What can hang from each mark:
bozas: roze
lipu: bopuv nogo
diber: lipu
tosolur: lipu
roze: bozas kila kobif lipu novo ribud toreb zada
kila: roze
novo: roze
bopuv: lipu roze

Each row was made from one small tree. The marks that hang from a mark follow it in brackets, in alphabetical order. Every link used is in the known rows. Write each row's tree.
Known rows:
diber{lipu{bopuv nogo}}: [ -3 -54 -20 -24  26 -12  16 -28  20  16  37  20   5  35  16 -16  -5  24
   1  14  15  19   2 -21  22  59  29]
novo{roze{toreb}}: [ 28  -6  -8  50  -5 -22  25 -17   4  15  -6  -6 -10   7   6 -43  -9  13
 -44  -4  16 -28 -14   7  -9   6  17]
diber{lipu{bopuv{roze{toreb}} nogo}}: [ -7 -52  11   6  60  -8  19  -7   4  21  60  -6  13  27  34 -11   1  39
  -3   7  -2  27  23 -44   4  43  15]
kila{roze{novo ribud toreb}}: [-17  43 -24  32 -12   8   0  36   0  22 -51 -14   6 -12  10  -1 -65 -26
 -11  -6   1 -14 -22  39   8   7 -21]
lipu{bopuv{roze{novo}} nogo}: [-28 -68  15 -30  33   2   6  10 -13  31   3  13  14  35  25  -5  32   5
  30  -8  22  15  21 -38  61  -6   6]
novo{roze{bozas kobif}}: [ 15  -7 -17  10 -26 -32  -4 -29   9   2 -22 -21 -28  -9 -31  16   9 -17
 -22  23 -13 -50  -6  23  -6 -20  14]
bozas{roze{novo ribud}}: [-17  18 -31   5 -27   5   5   0 -20   6 -35  43   3  -4  17 -13  27 -30
  -1 -30  14   3  -9  16  38  -2 -30]
novo{roze{bozas lipu{bopuv} toreb}}: [ 33   5 -34  28  -1  -1  39  -8   1  61  -6 -27 -47  20 -29 -11 -32  14
 -12  24  -3  -4 -33  -3 -27  19 -13]
roze{lipu}: [ 39  -3  -8 -18 -13 -10  15 -25   1  -2   4  15   2  -7  -7 -29   6  13
 -18 -18  23  15 -20   8 -14  -1  36]
lipu{bopuv{roze{kobif toreb}} nogo}: [-20 -44  43  -5  40  -2  11  15  14  31  35 -11  13   2  10  13  18  16
  36  31 -13   9  26 -57  14 -17 -16]
tosolur{lipu{bopuv{roze{zada}}}}: [-16 -48  22  -1  23   9   2  22 -23 -31   8  24 -10  43  23 -11  66  47
  13   7  17  27  16 -40 -28  -3  10]
bopuv{roze}: [ 20 -43  32 -15  22 -20  -5  -1 -19 -32  22   8  23   0  27 -26  54  15
 -27 -34  34  -9  19 -19  -5 -32  49]
bopuv{lipu{nogo} roze{kila ribud}}: [-25   5  46   5  52  11 -16  -8 -22 -12  81 -18  40  -2  -6  -4  26 -13
 -17 -11 -30   1  42  -5  45   6  21]
kila{roze{bozas kobif lipu ribud}}: [ 12  55 -31 -26 -24   4  -6 -12  19  12 -25 -38 -16 -30 -38  45 -55 -40
  15  24 -39 -16 -16  39 -40  -8 -17]
tosolur{lipu{bopuv{roze{kila}} nogo}}: [-25 -39  31  -2  49  20  -6 -22 -26  18  44  14   8  51  28 -19  31  10
   8  17  15  27  20 -46   2  32  12]
roze{kila kobif toreb}: [  2  53  37  56  -7 -20 -23  22  21 -12  13 -14  24 -51 -24   7 -48   2
 -21  16 -15 -19 -17   8 -23 -15 -13]
bopuv{roze{kila kobif lipu ribud}}: [ 12  78  34   9   1 -11   8  -6  -8 -15  44 -12  23 -56 -32  16 -10  -8
   7 -13 -32  12  13  12 -32 -42  -3]
roze{bozas ribud zada}: [  2  23 -11 -16 -42  25 -19  46  34 -53 -30  -4 -34 -21  -5  25  -6   3
   1  23  -9 -29  -7  40 -13  -3  -6]
novo{roze}: [ 29 -24 -18  14 -15 -30  24 -39  -5  -2  -7   9  -8  20  -2 -45  16   4
 -36 -15  27 -31  -7  11   6   0  43]
lipu{nogo}: [  8 -49   6 -29   1   2  -6 -31  20   2   8  14  12  14  26 -26  11  -5
 -10   5  25 -11   8  -6  34  18  39]
bozas{roze{kila}}: [ 16   1  -4  17  -7  -9 -12 -24 -12 -19  12  26  30  15  18 -36   3  -6
 -21 -41  29  -9  -3 -21   2  12  -9]
tosolur{lipu{bopuv{roze} nogo}}: [-23 -69  23 -20  47  18   6 -24 -25  23  31  23  -2  55  37 -18  63  16
  11  22  20  30  21 -49   6  22  22]
bopuv{roze{novo ribud}}: [-13   9  14  -1   3  -5   2  25 -28 -13 -12  14  11 -23  17  -2  36 -13
 -11 -31  14  -1   9  20  28 -37  16]
novo{roze{bozas ribud zada}}: [ 11  20 -31  11 -42   7  11   7  21 -30 -32 -15 -47   1 -14   4  -9   1
 -10  17 -15 -44  -4  44 -10   4  -3]
bopuv{roze{kila ribud}}: [  9  36  37  10  13  -1  -5  13 -17 -33  41   3  30 -22  11 -18   3  -6
 -20 -29  11 -11  11   4  -7 -21  23]
kila{roze{bozas zada}}: [ 13 -29 -23 -19 -20   5 -36  23  25 -50 -45 -37  -9  22  10  18 -39   5
  -4  -4   2 -40   1  12 -26  11   3]

Which tree is each row?
[ 26 -11 -27  -5 -26   1  15 -18   6 -36 -13  18  -2  10  13 -20  23  29
  12 -38   2  21   9 -20 -25   3 -28]	bozas{roze{lipu zada}}
[  7  15 -30  40  -9   1  16  -6 -19  35 -29  13  -1  -5  15 -18  -3   0
 -11 -34   4  32 -18  -4   2   8 -47]	bozas{roze{lipu novo toreb}}
[ 27  25  -1  -3  -2  -3  16  -1  -1  16  27  14  12  12 -33 -27 -39  18
   8 -12  26  24 -35 -15 -12  16   8]	roze{kila lipu{bopuv}}
[-43  94   7  37 -54  -3 -25  59  23 -52 -44   0   8 -63 -45  48 -47 -10
  26   5 -40 -12  -5  62  15 -26 -48]	roze{kila kobif novo ribud zada}
[ -1 -30  -2 -24  20  10 -13 -16 -16  25  -9 -29  -9  -2  19  24  15 -18
  -5 -15  -9  13  17   5  24  -6  10]	bopuv{roze{bozas lipu{nogo} novo}}
[-18  55 -22  29 -25   4  -7   4 -24   0 -20  33  17  -8   7 -13 -14 -35
  -7 -37  10   0 -13  19  33  11 -41]	bozas{roze{kila novo ribud}}
[-22 -56   0 -20  21  23   4 -28  -6  33  10  38 -12  55  24 -23  37   8
   9  38  25  23  -3 -31  14  42  20]	tosolur{lipu{bopuv nogo}}
[-30  41 -32  -9 -30  -2 -32  24   8   7 -68 -27 -11 -29 -26  59 -51 -59
  11  20 -28 -36 -16  55  11 -17 -27]	kila{roze{bozas kobif novo ribud}}
[ -5 -77  26 -41  39   3  12  -5  -1  18  35  11  15  40  29 -18  39  17
  26   1  27  11  25 -57  35  -2  24]	lipu{bopuv{roze} nogo}
[-21  -3  37  16  31  -8 -10   3 -33  -6  31  17  10  18  -8   2  40  14
   8  17   2  20   6 -37 -28 -12   4]	tosolur{lipu{bopuv{roze{kila kobif}}}}
[  9  37 -29 -31 -34  36  18  45  30 -10 -17  -1 -49  -4 -36  29 -23  20
  43  33 -18  16 -26  17 -26   6 -32]	roze{bozas lipu{bopuv} ribud zada}
[  6  43  24  -7 -16  -6  17  19  14 -50  12 -13   2 -52 -24  32  24  24
  33  -7 -44  15  32  10 -39 -55 -14]	bopuv{roze{kobif lipu ribud zada}}
[-10 -49  22  -5  36   3   4   0 -37   1  21  35  -4  45  23 -22  71  26
  -3   6  31  25   4 -41 -18  -3  27]	tosolur{lipu{bopuv{roze}}}
[ 12  56 -23 -15 -23  -9  16 -20  16   7 -15 -16   7 -30 -31  17 -47 -25
  22   4 -28  -3 -10  29 -32 -15  -8]	kila{roze{kobif lipu ribud}}
[ -4  29 -21  -1 -11  19 -30 -18   1  34 -22 -29 -10  -8 -14  24 -63 -35
  -9   2 -15   7 -19  36  31  37 -10]	roze{bozas kila lipu{nogo} novo}
[ 17 -33 -13 -44   6  10  31 -29  16  44  20  16  -4  29  -6 -21  -3  14
  28  12  18  31 -10 -28  18  24  15]	roze{lipu{bopuv nogo}}
[  5  10  52  12  15 -33 -24   3 -10 -41  34 -10  39 -33 -10   8  15   2
 -11 -22  -4 -16  21 -13 -15 -45  19]	bopuv{roze{kila kobif}}
[ -5  15  18  29 -28   1 -36  59  48 -44 -35 -37 -26 -48 -18  54 -21  21
   0  45 -42 -32  -3  17 -37 -24 -38]	roze{bozas kobif toreb zada}
[-17  24 -41 -12 -23  11 -26  25  -2   9 -62 -19 -13   2  -1  27 -52 -51
  -8  -1   2 -32 -22  51  17  10  -7]	kila{roze{bozas novo ribud}}
[ 20   5 -17  -6 -19 -21  12 -45  -1   1   0  20   9 -16 -12  -1  30  -3
  12 -19 -11  15   2 -18 -20 -21 -25]	bozas{roze{kobif lipu}}
[ -5   7 -21  15  -2  26 -10   3  12  60 -37 -35 -30 -16   6  25 -47 -20
 -14  23 -21  14 -22  29  20  31 -24]	roze{bozas lipu{nogo} novo toreb}
